What can hang from each mark:
k_325: k_331 k_670
k_178: k_132 k_553 k_807
k_771: k_553
k_139: k_331 k_771
k_553: k_771
k_132: k_178 k_771
k_331: k_178

Every row comes from one small tree of marks. The marks that hang from a mark follow it in brackets, in the order of their numbers. Every link used is in the known rows. Which tree was each row made from?
Known rows:
k_771(k_553): -1.993 -1.784 2.658 1.400 -0.524 -0.032 2.206 -1.154 -0.046 -0.968 -2.466 -0.506 1.795 1.726 -2.281
k_325(k_331(k_178(k_132 k_553)) k_670): -0.790 1.347 1.533 0.358 -3.838 4.537 0.807 0.971 -1.300 0.583 -4.584 0.815 1.887 3.517 -0.327
k_325(k_331(k_178(k_132)) k_670): -0.185 0.846 0.423 -0.023 -3.569 3.860 0.789 1.463 -0.713 1.899 -3.944 0.354 2.184 2.595 -0.569
k_178(k_132 k_553): -2.755 2.786 2.554 -0.158 -2.764 0.861 1.868 -2.348 -0.955 -2.424 -6.231 1.300 0.828 4.548 0.381
k_139(k_331(k_178(k_553 k_807)) k_771): 2.438 -0.628 -0.778 -0.743 -2.998 4.158 3.955 -4.112 -3.014 0.833 -5.452 1.459 6.057 0.857 -0.475
k_331(k_178(k_553)): -0.195 -1.084 1.104 0.329 -1.907 4.248 1.033 -2.540 -1.219 1.446 -3.234 0.249 1.398 1.977 -0.146
k_139(k_771): -0.228 -0.521 -0.771 -0.410 -2.470 -0.224 1.831 -1.792 -0.316 0.902 -3.507 -0.752 3.584 0.361 -0.524
k_331(k_178(k_132 k_553(k_771))): -0.205 -0.833 1.660 0.690 -2.613 3.391 2.543 -3.231 -1.047 -0.037 -5.351 0.206 2.751 3.399 -0.482
k_331(k_178(k_132(k_771) k_807)): 0.432 -1.071 1.348 0.046 -1.949 3.085 1.618 -4.113 -1.641 1.464 -4.333 1.064 3.259 1.272 -0.887
k_325(k_331 k_670): -1.002 1.503 0.877 0.712 -2.801 2.305 0.477 3.092 -0.349 0.969 -3.194 -0.632 1.221 1.871 -0.954
k_178(k_132 k_553(k_771) k_807): -1.358 1.133 4.725 1.740 -2.784 1.737 2.641 -3.256 -2.196 -4.974 -8.143 0.998 2.535 3.480 -1.554
k_325(k_670): -1.406 1.711 0.049 -0.500 -0.747 0.905 -0.374 2.165 -1.589 0.544 -3.718 -0.111 0.496 0.818 0.369
k_331(k_178(k_553 k_807)): 0.328 -1.473 2.186 0.654 -1.981 5.193 0.600 -3.293 -2.261 0.295 -3.931 1.142 1.771 0.966 -0.820
k_178(k_553 k_807): -1.438 0.787 4.007 1.302 -1.839 3.075 0.405 -2.297 -2.515 -2.883 -5.005 1.174 0.718 1.419 -1.090
k_331(k_178(k_807)): 1.176 -2.197 0.535 0.110 -1.664 4.152 0.432 -2.497 -1.465 2.158 -2.972 0.471 2.237 -0.302 -1.135
k_132(k_178 k_771): -2.345 -1.309 2.426 2.951 1.333 0.359 0.567 -1.772 0.641 2.270 -0.818 -2.734 2.511 3.521 -2.797
k_325(k_331(k_178(k_132(k_771) k_553 k_807)) k_670): -0.652 1.234 2.787 0.996 -3.625 4.910 0.916 -0.185 -2.141 -0.155 -5.010 1.148 2.558 2.976 -0.908
k_178(k_132(k_771)): -2.103 1.751 1.297 -0.032 -1.622 -1.077 2.588 -2.412 -0.045 0.169 -4.668 -0.080 2.471 3.267 -0.302

Write each row's tree:
0.348 -1.158 2.750 0.965 -2.715 4.252 2.128 -3.924 -2.036 -1.087 -6.085 1.001 3.065 2.400 -1.094 => k_331(k_178(k_132 k_553(k_771) k_807))
2.061 -0.491 -1.538 -0.966 -2.945 3.568 4.260 -3.667 -2.222 1.547 -4.937 0.904 5.913 1.461 -0.061 => k_139(k_331(k_178(k_553)) k_771)
2.076 -1.837 -0.130 -0.749 -2.849 2.607 5.110 -4.799 -2.509 0.076 -5.541 1.870 7.347 1.353 -1.597 => k_139(k_331(k_178(k_132 k_807)) k_771(k_553))
0.049 -1.726 2.232 0.503 -1.778 2.937 1.996 -4.435 -1.708 0.663 -4.241 1.157 3.578 1.538 -1.422 => k_331(k_178(k_132(k_771(k_553)) k_807))
0.494 -0.115 1.175 0.719 -3.201 4.942 0.062 1.509 -1.544 1.668 -3.412 0.238 2.142 0.987 -1.309 => k_325(k_331(k_178(k_807)) k_670)
-3.066 -2.646 4.139 3.855 1.803 -0.041 1.386 -2.378 0.538 0.746 -0.634 -2.499 3.179 4.074 -3.970 => k_132(k_178 k_771(k_553))
-0.488 0.015 2.564 1.154 -3.165 4.035 1.253 0.026 -1.677 0.401 -4.247 0.824 3.183 2.421 -1.738 => k_325(k_331(k_178(k_132(k_771(k_553)) k_807)) k_670)
-2.542 2.405 5.098 1.186 -2.238 1.565 2.110 -4.569 -2.643 -4.004 -7.098 1.987 2.270 3.643 -0.821 => k_178(k_132(k_771) k_553 k_807)
-0.698 -0.126 2.243 1.451 -3.938 3.797 2.663 -1.943 0.230 1.241 -3.559 -0.205 2.687 3.814 -1.462 => k_325(k_331(k_178(k_132(k_771) k_553)))
-3.328 2.877 3.607 0.788 -2.143 0.288 2.762 -3.581 -1.189 -2.466 -6.088 0.863 1.791 5.045 0.103 => k_178(k_132(k_771) k_553)
-1.778 0.357 4.046 1.072 -1.435 -0.034 2.523 -3.988 -1.575 -2.360 -5.571 1.270 3.363 2.173 -2.092 => k_178(k_132(k_771(k_553)) k_807)
-0.579 -0.053 1.145 -0.395 -2.635 3.555 1.585 -3.305 -1.190 0.717 -4.726 1.242 1.833 3.186 0.269 => k_331(k_178(k_132 k_553))
1.151 0.894 0.690 -0.326 -1.964 4.078 3.969 -3.689 -2.574 0.593 -5.606 1.824 4.248 2.511 -0.377 => k_139(k_331(k_178(k_132(k_771) k_553 k_807)))
-1.297 1.237 2.827 0.466 -1.751 0.116 1.972 -3.475 -1.442 -1.301 -5.698 1.129 2.865 1.775 -1.243 => k_178(k_132(k_771) k_807)
-0.481 0.924 0.954 0.457 -3.232 3.592 1.175 0.882 -0.872 1.857 -3.817 0.093 2.674 2.770 -0.684 => k_325(k_331(k_178(k_132(k_771))) k_670)
-0.523 0.826 1.863 1.158 -3.835 4.419 1.505 1.021 -1.183 0.092 -5.051 0.102 2.535 3.635 -0.863 => k_325(k_331(k_178(k_132 k_553(k_771))) k_670)
-2.554 -3.090 5.203 4.127 1.696 0.804 0.984 -3.117 -0.527 -0.377 -1.346 -1.705 3.440 3.103 -4.571 => k_132(k_178(k_807) k_771(k_553))
3.057 -1.205 -1.898 -1.134 -2.773 3.476 3.891 -3.587 -2.406 2.110 -4.699 1.056 6.404 -0.064 -0.716 => k_139(k_331(k_178(k_807)) k_771)
1.341 0.540 -0.253 -0.280 -2.111 3.572 4.532 -2.519 -1.614 0.917 -5.615 0.770 4.152 3.138 -0.361 => k_139(k_331(k_178(k_132 k_553(k_771))))
